Each row comes from the steps of one walk. Every step used is in the known rows, and no mark comes twice. Write the walk behind each row, first mark first.
In the rows, 128 means zero.
Known rows
zevas/lapofer: [143  95 155 114 136 126 179 114 113 104 144  97 111 116 114 144  76 171
 118 170  76 103 108 166 173 156  98 146 103  96  98 155 114 142  89 116
 134 128 123 134 123 137 157  92 102 130]
tinoti/migef/zevas/durer/denof/lapofer: [155 106 113 131 104 124 179  81  77 169 141  95  75 160 145 141  88 110
 145  94  82 143 140 127 140 152 118 107  86 133 107  89  89  79  41  82
  93 131  95 135 117 182 176  66  88 109]
nosesip/tipu/zevas/migef: [172 111 152 103 145 104 189 101  78 136  93 107 133 159 100  91 114 156
 100 192  50 125 104 151 135 132 118 120 132 122 113 162 101 129 148  56
 135 160 107 150 153 130 155 115 120 108]
denof/lapofer/zevas/migef/tinoti: [164 127 122 117 137 132 156 137  93 145 122 101 113 138 132  92  68 163
 130 139  79  82  78 122 152 138 123 124  84 133 124 113 101  81  63 100
 121 178 122 156  93 163 157  69  92 145]
valu/lapofer/denof/durer: [126  96 146 130 125 151 167 103 111 160 117 115 117 111 146  96  61 159
 112 160 119 108 104 161 164 127  93  78  96 119 107 108 113 123  80 117
  84 184 125 123  91 155 160 109 119 110]
denof/durer: [157 100 139 121 132 144 144 103  87 126 128 106 139 116 121 114  66 151
  99 159 117 114  96 136 160 127  88 119 121 121  92 123 147 124  80 111
 111 139 110 112  97 155 172 130  93 104]
fefo/mudis: [141  87 162  81 169 124 164  76  84 108 147 105 128 163 129 119  71 162
  85 171 119  92  67 125 135 161  80 145 110 102 124 154 146 161 106  93
 136 135 103 123 128 134 155 106 116 137]
zevas/lapofer/denof/durer/loni/danu: [144 131 140 128 108 104 173 159 146 115 135 116  96  98 114 133  70 169
 130 158  74  78 113 191 211 135 112  98 106 122  84 127 128 120  76 131
  74 153 116 118 134 156 175 114 132 120]
denof/lapofer/zevas/migef: [150 138 139 116 135 114 172 148  87 131 134  90 135 163 118 105  53 164
 133 156  65  70  71 135 141 128 111 105  88 125 126 127  92 105  74  88
 103 160 148 141 109 173 172  89 111 136]
denof/lapofer/zevas/tipu: [158 125 129 124 137 116 141 132  88 157 135  93 135 166 130 131  30 177
 103 145  92 114  68 154 131 144  78 137  73  90 136 123 110 108  67  90
  92 138 140 151 113 159 153  71  99 114]
tinoti/migef/zevas/tipu: [173  98 116 117 104 124 173  85 110 155 112 114  68 171 115 149  88 141
  98 142 113 125  95 149 147 154  79 154  54 109 117 131 108 107 102  75
  97 130 100 123 145 169 157  80  50  89]
lapofer/denof/durer/zevas/tipu/nosesip: [147  77 163 164  87 135 152 106  79 175  70  89 129 140 153  85  61 187
 118 188 144 143  91 192 142 132  76  95  73 155  91 151 128 130  74 104
  65 137  81 149 118 159 161 153 103  94]
zevas/durer/denof/lapofer: [137 117 155 120 137 111 168  99  75 146 159  93 108 139 155 137  76 138
 135 106  82 136 122 152 136 152 105  97 121 119 105 115 125 117  52  99
 121 131 121 147 102 154 173  94 124 133]
tinoti/migef: [136 104 139  96 125 146 181  84 102 136 135 117 105 137 144 151  94 152
 114 158  98  81  99 127 149 150  68 124  79 108 108 134 119 126  86 102
 109 139 119 103 144 149 163  94  74 110]
denof/durer/zevas/tipu: [154  97 148 139 111 146 147 103  88 128  93 101 129 143 119 113  70 163
  74 168 126 163  96 166 132 137 100 111 106 141  86 131 154 125  93 121
 103 129  94 134 113 154 159 144 101  99]
danu/loni/durer/denof: [150  91 148 105 111 106 145  99 113 135 114  92 101 126 129 114  74 149
 117 189 126 112 137 162 151 121 112 140 139 109  91 109 125 132  80 154
 108 129  87  97 105  94 163 138 130 124]
loni/durer/zevas/migef/tinoti: [142  72 133 114 122 139 173 100 119 123  86 112  77 133 147  84 119 167
  89 198 119 131 118 159 148 153 149 104 102 141  99 135 118 107 105 130
 127 160  81 127 102 122 136 149  97 138]
lapofer/denof: [121  95 172 134 133 125 185 119 104 155 128  83 120 133 158 112  75 165
 120 178 105  70  85 168 163 133  64 115  76  97 104 144 124 135  91 101
 100 153 130 120 128 139 150 103 111 131]
tipu/zevas/lapofer/denof/durer/loni: [139 126 126 167 132 137 188 128 117 127 107  84 131 132 112 100  63 157
 109 173  60 119 126 168 170 100 126 109 127 107 115 155  91 133  72 124
 119 143  97 111  97 158 176 105 142 130]
nosesip/tipu/zevas/lapofer/denof: [144  83 149 149 123 107 190 103  88 164 107  83 143 137 126  89  74 171
 117 201  51 134 133 179 164 139 102 135 115  87 104 159  73 112 112  73
 107 149 110 159 162 124 144  66 137 115]
tipu/nosesip: [153  81 158 112 135 128 165 103  79 154 110 101 118 114 136 125  79 179
 128 170 114  84  83 161 158 153  66 135  83 121 118 169 118 171  88  86
 107 121 101 131 113 133 162 128  92 111]
nosesip/tipu/zevas/durer/denof: [158 103 149 123 130  89 157  74  51 169 104  98 118 148 128 105 107 151
  94 148  69 187 136 174 133 139 112 118 149 116  99 132 115 126 100  69
 131 148  90 153 127 132 148  98 138  99]
mudis/fefo: [118  99 157 105 156 123 181  85  99 125 117 109 103 112 140 128  71 168
  94 180  90  62 101 139 168 155  94 156 125 127 121 139 129 166 108 113
 125 132 131 129 136 144 172 117 120 149]
lapofer/zevas/migef: [151 136 147 109 131 105 162 145 102 118 120  95 120 156 111 102  77 172
 109 177  82  73  57 161 154 126 104 123  97 127 116 134 120 127  91  96
 120 171 141 127 101 165 160 104 103 129]
tipu/zevas/migef: [153 125 151 109 155 122 189 106 100 125 109  90 119 161 112 111 103 150
 107 179  61  94  81 142 131 119 124 124 123 117 121 174 107 155 130  76
 147 142 117 135 129 143 168 133 120 123]
durer/loni/danu/mudis: [142 123 132  60 131  95 164 145 114 138 123 100  93 148 102 158  93 175
  97 142  88  53 123 186 185 166 106 139 113 132 134 159 135 181 107 104
 110 151  97 118 136 114 167 144 144 111]
loni/durer/denof/lapofer/zevas/tipu: [161 112 124 143 116  97 122 107 116 179 135  94 104 170 144 108  33 176
 110 153 104 154  96 161 127 145  87 119 105  90 121  99  94  74  49 119
  61 123 135 142  94 141 141  81 131 108]
tipu/zevas/durer: [134 105 124 103 158 119 161  84  73 140 125 102 129 145 138 136  88 138
  77 152  89 142 104 160 129 138 129 129 129  90 128 160 120 164  96  72
 154 151 105 136 110 147 162 121 107 103]
denof/durer/loni: [154 121 137 121 145 142 166 128  98 113 113 112 121 121 108 124  78 161
  88 143 100 101 110 151 169 115  93 111 118 127 112 133 148 136  79 133
 120 141  96  81  74 159 183 133 108 124]
nosesip/tipu/zevas: [159  88 137 117 147 127 168  89  57 164  94  99 148 142 112 102  90 164
  84 178  69 136 116 154 143 139  95 139 123  94 115 153 107 136 126  57
 119 142 101 142 148 114 150  98 127 100]
tinoti/migef/zevas/lapofer: [160  87 111 121 103 139 192  95 113 127 125 106  80 140 103 144  83 140
 131 151  76 109 123 140 179 159 108 154  67 111 103 125  79 106  80  96
 106 123  98 123 137 169 166  58  68 112]
valu/lapofer/zevas/migef: [142 130 143  93 141 117 173 132 115 130 100 115  96 143 109 108  75 174
 102 165  82  86  69 168 152 140 116  98  86 130 131 131  96 145 103 102
 120 197 149 134  85 159 155  94 118 120]
migef/zevas/tipu: [181  90 132 128 127 110 165 103 102 151 110  95  78 160 106 131  74 155
  86 150 113 133  86 173 154 154  86 164  72  99 117 140 127 126 121  78
 106 125 105 139 119 152 145 101  77 102]
nosesip/tipu/zevas/migef/tinoti: [186  96 133 107 143 124 172  88  85 153  74 118 105 138 111  78 129 160
  95 172  65 134 116 138 149 142 125 139 123 129 110 157 103 107 137  65
 151 176  83 161 144 124 139  95 100 123]

Write each row's walk
[128  86 158 136 123 143 203 120  94 111 106  80 120 117 120 125  78 179
 109 186  74 121 119 179 158 162 118 126  98 124  95 156 114 152  93 124
 129 126 108 139 124 127 157 108 132 144]
durer/zevas/lapofer
[155 134 145  86 146 101 182 145 123 122 121 119  83 107 107 164 104 175
 104 138  83  54  90 178 185 156  95 119  89 115 110 147 153 167 118 104
 104 143 122 110 138 118 161 130 130 125]
durer/loni/danu
[172 114 133 110 155 139 176  91 104 140  93 106  97 144 125  93 117 152
 104 164  73 106  90 126 143 131 131 141 114 126 116 159 113 137 118  91
 163 164  93 147 117 135 152 113  96 134]
tipu/zevas/migef/tinoti
[144 109 165 115 128  97 159  97  87 137 140  99  88 126 150 136  98 150
 112 135 103 141 106 174 148 146  97 116 125 120  91 124 146 139  72 109
 135 141 109 130  94 147 159 110 115 125]
zevas/durer/denof
[169  90 165 109 128 105 154  98  97 156 109 117  98 140 133 142  81 188
 111 168 125 114  69 182 148 159  55 146  78 114 121 180 131 167 102  79
 106 118 105 147 128 137 150 126  81  97]
zevas/tipu/nosesip
[119 103 140  60 130  90 144  95 110 150 127 109  94 132 124 145  67 168
 107 179  88  42 117 157 184 185 123 164 139 150 122 139 128 185 113  92
 101 143 116 163 175 125 176 147 143 121]
loni/danu/mudis/fefo
[121 119 144  89 156 106 188 129  95 101 132 119  90 133 133 157 103 159
  74 129  93 108 113 182 157 144 109 116 112 105 137 151 143 163  84 116
 153 159  99  96  90 157 171 115 100 128]
zevas/durer/loni
[125  89 139  88 105 120 179 121 106  96  87  95 109 151 122 100  96 145
 111 225 122  99 133 170 126 121 163 110 125 143 102 138 123 139 112 147
 131 158  88 103 121 111 177 180 120 132]
danu/loni/durer/zevas/migef
[135  80 125  85 125 115 144 104 110 120 125 106 120 129 127 126  69 146
 103 200 140  96 128 160 148 128 120 148 123  91 113 125 124 143  91 138
 120 144  91  93 117  93 171 144 103 111]
danu/loni/durer
[160  89 112 117 110 146 186  87  89 154 113 100  89 149 117 136  91 135
 114 146 100  96 110 125 160 152  85 139  59 119 110 119 103 111  93  82
  98 134  98 106 134 161 164  80  64 104]
tinoti/migef/zevas
[149  99 135  66 118  97 135 117 102 153 140  95 113 145 113 151  79 167
 112 159 100  66 104 172 173 175 102 146 109 130 111 148 134 170 109  83
 101 149 109 150 160 111 157 143 123  99]
loni/danu/mudis
[131  76 131 100 103 119 148 106 109 118  86  97 110 156 129 124  68 157
  75 213 147 147 126 193 115 134 129 142 107 108 107 136 131 147 108 147
 118 137  82 111 134  97 155 160 112 108]
danu/loni/durer/zevas/tipu
[ 98  66 144 134  89 120 184 127 122 122 102  73 121 130 141 100  52 160
 125 239 119 111 156 198 158 132 148 124 102 106  90 130  90 128  75 162
 104 150  92 115 133  98 164 131 137 136]
danu/loni/durer/zevas/lapofer/denof
[105  89 147  84 139 118 162  83  91 142 121  96 113 153 135 122  56 163
  92 184  92  68 127 147 165 166 111 170 146 145 138 154 111 184 101 106
 130 137 105 141 137 141 178 132 133 139]
danu/mudis/fefo
[168 126 131 113 125 120 149 134 110 137 101 107  95 137 123  86  91 175
 102 158  98  84  65 148 171 141 109 136  83 133 111 125 119 109  81 112
 138 190 113 137  90 156 143  85  75 143]
lapofer/zevas/migef/tinoti
[146  88 142 131 138 123 162  89 109 161 148  93 107 135 152 115  64 157
 137 152  97 124 132 137 139 142  93 100 119  97 105 107 100  91  65 121
  80 105 119 123 105 115 157 115 142 128]
loni/durer/denof/lapofer
[126 110 171 147  97 140 190 129  98 124  91  82 129 142 141  67  88 153
 124 200 103 105  94 167 146 111 123  65 104 171  78 132 127 105  90 114
  94 163 108 124 115 173 175 151 123 130]
lapofer/denof/durer/zevas/migef
[132 109 173 114 128 136 208 126  92 105  93  86 112 150 124 111 110 165
 110 188  83  95  94 161 135 144 123  99  97 155  96 160 127 146 115 109
 131 147 115 130 125 143 163 146 120 143]
durer/zevas/migef
[152  87 120 112 134 106 162 101  76 138 128 101  88 142 122 133  83 131
  91 136 114 137 110 174 161 151 122 137  87 104 123 127 130 134  90  75
 128 149  96 130  99 166 161 110  73 106]
migef/zevas/durer
[160  87 135 125 140 117 177  93  81 137 105  99 141 131 102 112  84 169
 100 191  42 153 132 165 158 150 117 154 128  92 109 163  84 130 119  73
 132 137 103 158 153 119 147  75 128 104]
nosesip/tipu/zevas/lapofer
[168 112 131 130 124 110 134 126  76 180 114  94 130 152 135 123  22 190
 129 145 104 109  64 167 135 155  68 137  60 111 142 145  96 129  56  72
  75 129 120 164 113 157 160  84  93 100]
denof/lapofer/zevas/tipu/nosesip
[165 104 152  98 139 127 172 109 120 119 113 119  78 127 134 109 120 160
 111 159  99  88  85 137 161 144 108 132  95 137 101 141 137 123 109 109
 154 169 103 136 115 143 148 110  76 146]
zevas/migef/tinoti
[122  96 169 141 119 116 190 123 127 128 146  87 110 122 145 124  67 176
 135 185  83  90 101 179 177 146  90 131  92  89  97 152 101 129  83 114
 109 142 128 133 134 145 151  80 111 139]
zevas/lapofer/denof
[134 153 109  90 145  83 155 169  91 133 147 113 111 127 121 165  57 158
 103 105  71  81  94 183 167 152 131  95  87 108 142 112 127 127  56  86
  94 176 133 139 104 165 176  93 126 113]
denof/lapofer/zevas/durer/loni/danu
[146 113 113 121 108 110 126 124  89 164 118  71 136 150 131  91  25 151
 138 167 112 105 132 145 143 111 121 130 124 111 118  77  92  94  30 151
  82 141 110 112  87 111 176 100 149 126]
danu/loni/durer/denof/lapofer/zevas
[158 123  92  77 113  92 184 120 108 130 124 137  43 138 111 181 116 123
  99 112  91  97 121 173 184 162 132 115  65 127 119 113 125 127  96  76
  99 164  87 106 141 168 176 103  70  87]
tinoti/migef/zevas/durer/loni/danu
[170  82 124 139 123 125 187 112 107 126 120  86  88 127  96 127  72 156
 120 162  81 116 117 165 186 158 117 160  85 104 103 136  98 125  97  95
 117 125 102 138 112 145 159  77  95 125]
migef/zevas/lapofer
[149  88 102 102 109 124 176  81  84 138 132 116  77 156 132 152 100 118
  98 129 110 131 120 147 153 155 118 130  75 113 117 114 109 115  75  71
 116 152  92 113 124 184 171  85  47  90]
tinoti/migef/zevas/durer
[154  88 106 159  73 147 179  98 119 147 127  96 101 138 118 105  57 128
 143 162  97 123 130 144 185 125 112 120  75 124  83  97  77  65  46 107
  69 145  96 116 132 199 177  68  70 100]
tinoti/migef/zevas/lapofer/denof/durer
[129 112 125 106 133 101 132 127  73 132 138 102 127 141 136 127  60 163
  78 147 109 124  78 180 154 145 108 127  99  99 127 120 129 134  60  95
 126 171 124 129  79 169 159  90  85 107]
lapofer/zevas/durer
[158  79 168 130 116 126 171 102  80 160  70  93 110 140 132 127  81 193
 101 179 121 136  82 192 130 165  76 128  67 141 112 181 129 174 105  90
 103 116  92 152 134 128 153 144 100 106]
durer/zevas/tipu/nosesip
[110  96 166 121 138 135 196 110 116 166 115 106  97 122 158 120  70 172
 113 164 107  81 100 181 160 150  77  92  74  99 120 138 100 149 102 104
  98 178 140 125 113 133 143  92 127 124]
valu/lapofer/denof
[136  96 158 165  93 140 158 112  95 153  95  86 130 150 151  96  58 169
  93 185 132 149  93 188 136 120  87  98  85 136  86 130 142 110  85 117
  80 144 104 134 124 162 156 134 110 108]
lapofer/denof/durer/zevas/tipu
[128 128 125 102 172 113 189 116  81 120 113 106 112 149 123 144 100 148
  65 137  74 129 115 174 140 129 130 122 126  98 150 172 124 174  97  89
 167 151  93 104  91 145 174 128 119 120]
tipu/zevas/durer/loni
[154 128 131 131 121  95 150 125 116 152 135  87 106 166 133  86  62 163
 140 170  79 110  96 142 138 123 122  87 122 124 115  98  79  71  52 117
  74 142 138 132  87 155 158 106 141 133]
loni/durer/denof/lapofer/zevas/migef
[158 103 134 129 140 101 165  76  41 176 123  93 136 152 135 105  86 137
 116 129  46 184 148 148 118 143 122 104 147 114 107 122  95 102  78  57
 120 141  97 171 131 136 161  83 146 107]
nosesip/tipu/zevas/durer/denof/lapofer
[121 141 112 110 157 107 170 159  75 126 142 100 128 146 131 139  51 159
  94 110  79 103 110 169 148 137 120 103  95 103 160 122 112 125  39 105
 126 167 124 118  67 179 178  81 108 133]
denof/lapofer/zevas/durer/loni
[164  95 138 128 111 164 161 109  93 116  75 110 107 119 128  73 106 155
  98 170 110 131 112 137 151 132 141 101 112 184  79 123 146 101  89 130
 132 168  75 136  92 157 163 143  88 138]
denof/durer/zevas/migef/tinoti
[127 125 120  74 125 101 146 112 115 124 112 125  97 125 103 133  67 161
  88 163  87  53 133 160 197 151 139 139 161 171 127 125 139 173  92 125
  98 146  91 125 135 152 201 166 153 119]
denof/durer/loni/danu/mudis/fefo
[141  83 122 147  84 131 209 103 125 152 127  89  80 145 133 123  73 142
 149 166  83  97 121 157 184 147  99 137  51 106  99 125  68  87  70  95
  84 141 106 120 150 171 161  48  75 118]
tinoti/migef/zevas/lapofer/denof
[147 101 122 143 125 113 138 113  96 177 137  79 125 146 145  95  35 170
 124 154  96 121 109 145 145 136  97 103 108  97 116  86  87  81  33 123
  64 124 132 122  79 130 148  86 140 123]
loni/durer/denof/lapofer/zevas
